Each row comes from the steps of one walk. Every step used is in the known rows, and no mark comes twice. Write the walk behind each row, first mark first.
Known rows
V-T-K-Q-J-N: [ 1.68  1.09 -0.65  3.35  3.00  2.14  2.62 -0.16  0.87  0.74 -1.38 -4.46
 -4.37  1.93 -1.10  0.02 -1.67 -0.01  0.13  0.61 -1.32  4.44  0.55]
Q-K-T-V: [ 1.95  2.99 -0.22 -2.96  0.53  2.24  0.33  0.90  0.60  3.79 -0.63  1.07
  1.66 -0.97 -1.56  1.61 -0.43 -0.41  0.94  2.94 -0.09 -1.74 -1.93]
N-R-Q-V: [-1.35  1.02  0.90  2.48  0.82 -1.11 -1.83  3.93  3.64 -0.08  1.69  1.20
 -0.31  0.07  1.55 -1.45  1.24  2.32 -1.03 -1.64  1.23 -1.49  2.48]
N-K-T-V: [ 1.44  2.31  0.92 -3.51 -1.24  2.59 -0.76 -1.91 -0.54  3.58 -0.58  0.86
 -0.24  0.01 -2.96  2.03 -2.69  0.31  0.99  1.82 -0.21 -3.62 -1.64]
R-N-K-T-V-Q: [ 0.53 -1.91  0.09 -3.69 -3.35  1.48 -2.07 -0.23 -4.05 -0.87 -2.02 -1.17
  2.18  1.44  0.64  1.13 -4.23 -1.98 -0.03  3.62 -1.09 -2.86  1.19]
J-N-R-Q-K: [ 1.55  1.21 -0.81  2.06  2.76  0.13  4.23  4.73  3.09  0.07  2.69  0.28
  3.67  0.69 -0.32 -2.02  2.46  1.44 -0.43  0.46 -2.49  1.94 -1.81]
J-Q: [-1.21 -1.42 -1.94 -0.43 -3.60 -1.81  3.46 -2.03  0.04 -2.53 -1.13  1.10
  2.13  1.51 -2.81 -4.63  4.19  0.18 -0.82  0.18  5.13  0.49  3.31]
V-T-K-N-R-Q: [-2.40 -5.01 -0.18  3.81  2.34 -4.29  0.75 -0.94  2.42 -1.75 -0.30  1.15
  2.92 -1.19  0.62 -1.34  0.99  0.16  1.76 -1.46 -2.65 -0.62 -0.55]
T-V-Q-K-N: [ 2.49 -0.38 -2.47 -0.72 -0.21  0.77 -3.50  0.02 -1.86  0.01 -1.20 -0.40
  3.03 -2.75  4.88  0.44  1.32  0.53  0.48 -1.22 -0.13  0.35 -4.27]
K-T-V-Q: [-0.42 -1.77  0.26 -1.54 -2.08 -0.15 -2.80 -0.72 -3.30 -1.27 -3.38 -1.11
  3.46  1.94  0.73  0.49 -2.81 -2.87  0.90  3.78 -1.22 -2.59  1.87]
R-Q-J: [-0.11 -0.22  4.60  6.78  1.23 -0.17  1.22  4.52  1.18 -1.26 -3.40 -0.99
 -2.37  4.30  0.63  1.14  0.91  0.08  1.25 -0.07  1.35  0.68  2.57]
T-K-Q: [-3.05 -3.40 -1.06 -0.16 -3.28 -0.42 -0.40 -1.64  1.62  0.34  0.33  0.38
  2.15  0.38  0.56 -4.47  1.35 -1.04  1.12  1.65 -0.64 -3.35  0.69]
Q-V: [-0.46  3.49  0.25 -0.44 -0.50 -0.01 -2.09  3.29  1.05  1.32  2.28  1.50
 -1.42 -0.52  0.95 -1.22  2.08  2.18 -0.32 -1.68  3.71 -1.37  2.41]
Q-J-N-K: [ 3.03  4.04  1.53  0.15  0.08  4.04  2.18 -0.23 -1.52  1.23  2.18 -2.16
 -4.52  3.09 -3.39  0.95 -3.45  3.01 -0.73 -1.57 -0.45  1.07 -0.93]
V-Q-K-N: [ 1.84 -1.48 -2.73 -0.35  0.27 -0.19 -2.44 -0.17 -2.76 -0.72 -0.80 -0.27
  3.93 -2.35  4.71 -0.17  2.45  0.49  0.14 -2.04 -0.16  1.27 -3.31]
N-K-T: [-0.71 -1.08  0.59 -4.10  0.09  0.80  3.28 -3.76 -4.28  1.83  0.80  0.55
  2.89  1.44 -3.83  1.16  0.14  0.20 -0.92 -0.46 -1.41 -0.92  1.45]
Q-J: [ 1.52  2.10  3.22  3.84  1.21  0.13 -0.65  3.24 -0.21 -1.20 -1.78  0.76
 -3.30  2.08  0.41  2.26 -0.01 -0.84  0.44 -0.08  2.72  1.50  0.68]
K-N: [ 1.61 -2.69 -2.27  1.66  0.32 -2.13 -3.26 -3.49 -1.70 -0.73 -1.55  1.48
  0.55 -2.69  2.65 -0.46  2.34  1.09  1.87 -3.69  2.32 -0.17 -3.15]
K-Q-J-N: [ 3.77  1.10 -0.64  4.96  2.19  2.79  0.86  0.03  1.12 -0.39 -2.38 -4.14
 -5.08  3.12 -0.25 -0.33 -1.39  0.50 -0.65  0.18  0.19  4.05 -0.24]
Q-V-T-K-N-R: [ 0.01 -1.07 -2.92 -1.05  3.77 -3.24 -3.95 -2.06  1.25 -1.37  3.02  4.10
  1.24 -6.88  1.57  0.98 -1.61 -0.53 -0.79 -2.31 -1.04  1.26 -4.07]
R-Q: [-2.33 -3.44  1.90  5.19 -0.90 -3.03  3.06  1.65  1.65 -0.86 -1.47 -0.02
  2.26  3.86 -0.84 -3.43  3.41  1.24  3.29 -0.43  0.32 -2.63  3.12]
V-T: [-2.77 -0.59  0.50 -1.71 -0.89 -4.59  3.38 -3.64 -0.75 -0.46  0.22 -0.09
 -0.35 -0.17 -2.31  1.24  3.60 -2.10  2.11 -0.43 -0.87  0.89  0.23]
N-K: [ 0.19  1.86  1.76 -2.57 -3.48  0.92  1.11 -1.56 -1.90  0.75  3.42  1.34
 -0.66  2.02 -3.21 -0.61 -0.68  2.12  0.48 -1.53  0.19 -3.08 -1.01]
K-T-V-Q-J: [ 1.14  1.06  3.31  2.12  0.34  1.91 -3.00  2.84 -2.18 -1.53 -4.65 -1.74
 -1.49  2.81  1.88  3.72 -3.42 -2.78 -0.41  2.75  0.32  0.50  1.67]
J-Q-K: [ 0.66  2.49 -2.08 -2.49 -1.66  0.79  5.24  3.05  0.76 -0.06  1.97  1.01
  4.34  0.43 -1.20 -3.34  5.47  0.90 -1.71  0.86  2.46  2.04  0.61]

Write each row's walk
[-4.50 -3.54 -0.90 -1.52 -3.22 -1.38  1.02 -3.30  1.43  0.47  0.20 -1.03
  1.54 -0.22  0.12 -2.96  2.07 -1.98  1.13  1.63 -2.24 -2.12  0.59] | V-T-K-Q
[ 0.56  0.30  3.29  3.42  0.02  0.22 -2.21  3.41 -2.50 -3.34 -3.37 -1.23
 -1.19  3.67  2.15  2.20 -1.82 -2.52 -0.29  1.42  1.03  1.27  2.43] | V-Q-J
[ 1.60  2.59 -0.84 -3.53 -0.45  2.45  1.36  0.35  0.74  3.15 -1.31  0.69
  2.09 -0.76 -2.01  0.63  0.37 -0.20  0.08  3.13  0.88 -1.10 -0.90] | J-Q-K-T-V
[ 3.42 -0.72 -3.17  0.27  3.23 -2.28 -3.89 -1.36  1.42 -2.48  2.15  4.34
  2.34 -5.34  2.54  0.88 -0.16 -0.68 -1.96 -1.96 -0.84  1.84 -7.00] | Q-K-N-R
[-2.40  0.32  0.09 -4.77 -3.89 -0.27  1.03 -2.56  0.67  1.05  1.50 -2.31
 -3.68 -1.25  0.72  1.98  2.61 -0.14 -1.76 -0.93 -0.95  0.30  0.38] | R-N-K-Q-V-T
[ 1.75  1.72  0.01 -1.59  1.45  1.59  0.17  1.13  2.15  2.78 -0.81  1.31
  2.26 -1.06 -1.20  1.53 -1.13 -0.49  0.26  2.94 -1.52 -1.79 -2.36] | N-R-Q-K-T-V
[-1.23  2.64 -1.24 -1.47 -2.47  0.48 -0.07  1.93  1.49  0.11  1.04  0.47
 -0.63 -0.07 -0.05 -3.14  3.53  2.45 -2.39 -1.41  5.60  0.04  4.62] | J-Q-V
[-0.61 -0.19  2.35  2.99 -0.39  1.71 -1.26  2.26  1.20 -0.48 -2.05 -0.73
 -2.45  1.73  1.76  0.38 -0.58 -1.44 -0.20  1.29  0.60  0.14  0.76] | T-K-Q-J
[ 3.85  0.22 -2.91  2.35  4.36 -2.21 -0.86 -1.51  2.01 -2.74  2.30  2.52
 -0.59 -1.73 -2.01 -0.81 -3.03 -0.62 -1.16 -0.24 -0.82  2.68 -3.72] | J-N-R
[-1.97  0.23 -0.03  2.00  1.82 -0.65 -2.41  3.73  3.12  0.85  2.10  1.41
  0.55 -2.11  2.37 -1.85  0.65  3.03 -0.26 -2.43  0.86 -1.34  2.25] | T-K-N-R-Q-V
[-3.44  0.40  0.24 -2.64 -2.56 -1.89  0.34 -3.00  1.47  0.72  0.25 -2.26
 -2.35 -0.53  0.85  1.15  3.99 -1.14 -0.93 -0.86 -1.09  0.45  0.99] | K-Q-V-T
[ 2.24  1.54  0.31 -4.50 -1.82  3.01 -0.11 -0.97 -0.80  3.45 -0.22  1.08
 -1.20 -0.92 -2.41  2.36 -3.17  0.60  0.69  2.11  0.49 -3.30 -1.90] | R-N-K-T-V
[ 0.66 -0.45 -0.01 -2.15 -1.77  1.94 -1.76 -1.45 -3.65 -0.35 -2.37 -2.78
  2.07  2.66 -0.45  0.56 -4.56 -1.50  0.13  3.30 -2.36 -1.79  1.29] | J-N-K-T-V-Q
[ 1.89  0.25  0.36 -4.56 -4.44  1.73  2.15  0.39 -2.57  0.53  4.09  2.15
 -2.29 -0.04 -2.03  0.15 -1.67  2.49 -0.24 -1.06  1.87 -2.37 -1.52] | R-N-K
[-1.56 -0.27  2.56  2.08 -0.37  1.09 -0.20  0.98  1.14 -0.30 -2.14 -1.57
 -2.85  1.41  1.40  1.47  0.00 -2.08 -0.27  1.22 -0.47  0.98  0.83] | V-T-K-Q-J
[ 0.29 -3.10 -0.07  5.98  2.83 -2.85  2.09  0.57  3.28 -2.23 -0.33  0.04
  1.20  2.04 -1.35 -2.64 -0.02  0.92  0.91 -0.36 -1.94  0.27  0.35] | J-N-R-Q
[-0.50 -2.15  0.69 -1.30 -6.55  1.55 -1.49 -4.62  0.82 -0.43  0.05 -1.67
 -0.94  2.76  0.48 -1.90  0.86  0.11 -1.66 -0.13 -1.47 -3.76 -1.97] | N-K-Q
[-5.90  1.15 -0.96 -4.15  0.40 -1.81  4.52  1.35  0.02  2.55  3.99  1.40
  2.14 -2.67 -2.96 -2.63  1.69  0.51  2.31  0.45  0.75 -0.08  4.81] | J-Q-V-T-K
[-2.13 -2.55 -2.57 -1.10  1.77 -2.66 -0.40 -3.01 -1.99  1.31  0.68  1.32
  2.01 -5.03  1.04 -0.57  1.68  0.65  3.51 -2.76  0.02  0.19 -1.47] | V-T-K-N
[ 2.67  3.11  1.58 -0.09 -0.51  3.89  1.38 -0.17 -2.67  0.13  1.46 -3.10
 -3.60  3.82 -2.50  0.94 -4.37  2.27 -1.12 -0.85 -1.32  1.04 -0.08] | V-Q-J-N-K
[-3.08  2.02  0.63 -2.77 -0.64 -2.82  1.47 -1.26  0.35  1.14  1.56 -0.79
 -1.95 -1.06 -0.64  1.74  3.61 -0.52  0.38 -1.29  0.25  1.00  1.67] | Q-V-T
[-3.08 -2.42 -1.90 -0.11  1.84 -1.97 -0.34 -1.34 -0.80  1.93  0.54  0.15
  1.61 -4.46  2.23 -0.86  2.06  1.95  3.08 -3.21 -0.16 -0.03  0.18] | R-Q-V-T-K-N
[-5.76  0.41 -0.05 -2.21  2.22 -2.76  3.15  2.30  1.29  2.10  4.48  1.98
  2.27 -2.93 -2.18 -1.60  0.26  0.24  2.60  0.33 -1.64 -0.68  3.37] | N-R-Q-V-T-K
[ 4.03  0.55 -1.29  3.47  4.79 -0.90 -2.28  0.18  1.05 -3.96  0.33  0.74
 -1.61 -0.34 -0.25  1.18 -4.90 -1.71 -2.23  0.60 -1.48  4.03 -2.71] | V-Q-J-N-R
[ 4.52  1.38 -1.35  3.77  5.36 -0.88 -1.51  0.05  2.05 -2.91  1.18  1.73
 -2.55 -1.20 -1.13  1.21 -4.10 -0.97 -1.91 -0.18 -0.75  4.14 -3.52] | Q-J-N-R
[-3.62  1.48 -0.43 -3.45 -1.99 -2.45  2.97 -2.09  0.63  0.17  0.60 -1.40
 -1.37 -0.78 -1.30  0.21  4.66 -0.34 -1.14 -1.13  1.46  1.98  3.13] | J-Q-V-T
[ 1.20  0.74  3.51  2.20 -2.69  3.17 -2.00  0.14  0.62 -1.00 -2.32 -2.18
 -4.50  3.43  1.66  2.07 -0.94 -0.66 -2.30  0.04  0.11 -0.19 -0.94] | N-K-Q-J
[ 0.10 -0.95  2.82  6.21  3.67 -0.45 -0.85  3.82  1.81 -1.69 -2.03  0.56
 -1.27  0.58  1.82  1.65 -1.27 -0.11  0.47 -0.67 -0.16  1.34  0.35] | T-K-N-R-Q-J
[ 0.53 -1.42 -1.57 -0.49  4.86  0.45  5.74  0.66 -0.77  1.60  0.28 -0.43
  5.52  0.68 -1.93  0.01  2.11 -0.19 -1.60  0.93 -3.35  3.04  1.03] | J-N-R-Q-K-T
[ 4.31  0.21 -1.65  3.73  4.05 -0.19 -2.25 -1.20  2.91 -3.18  0.19  0.54
 -2.81 -0.77 -0.04  0.87 -3.82 -1.40 -2.93  0.21 -1.43  3.81 -4.06] | K-Q-J-N-R
[-2.65  1.21 -0.63 -1.25 -2.11  1.49 -2.78  2.21  2.53  2.08  2.11  0.03
 -0.64 -0.90  2.35 -3.06  1.56  1.62 -0.96 -0.37  1.68 -2.66  2.80] | T-K-Q-V
[ 1.53  1.91  3.62  2.82 -0.56  1.58 -3.73  3.77 -1.24 -2.10 -4.00 -1.45
 -2.57  3.03  2.31  3.16 -3.48 -2.28  0.29  2.58  0.96 -0.01  1.01] | T-V-Q-J
[ 2.04 -0.11  2.85  1.30 -3.18  3.50 -1.47  1.03  0.36 -1.13 -1.94 -1.78
 -5.38  2.45  2.20  2.52 -1.28 -0.48 -2.52  0.32  0.83  0.17 -1.23] | R-N-K-Q-J
[ 0.44 -2.26 -0.50 -5.35 -0.54  1.37  3.97 -2.49 -4.79  1.67  1.28  1.17
  1.70 -0.05 -3.13  1.66 -0.38  0.39 -1.49 -0.22 -0.28 -0.41  1.07] | R-N-K-T
[-0.32 -0.94  0.82 -2.79 -2.90  1.07 -2.61 -1.19 -3.73 -0.70 -2.40 -1.53
  2.91  2.37  0.14  0.81 -3.75 -2.10  0.32  3.37 -1.97 -3.16  1.45] | N-K-T-V-Q
[-0.82 -2.49 -2.77  0.23  1.78 -1.75 -1.63 -1.39 -2.03  1.08  0.79  2.65
  2.61 -4.45  1.58 -2.09  0.90  1.59  3.49 -2.76  1.66 -0.88 -1.40] | T-K-N
[-2.70 -1.74 -3.25 -2.09  0.88 -1.59 -0.20 -2.51 -1.40  1.48  0.66  0.52
  1.59 -5.25  1.47 -1.22  2.31  1.54  1.70 -3.09  1.45  0.94  0.31] | J-Q-V-T-K-N
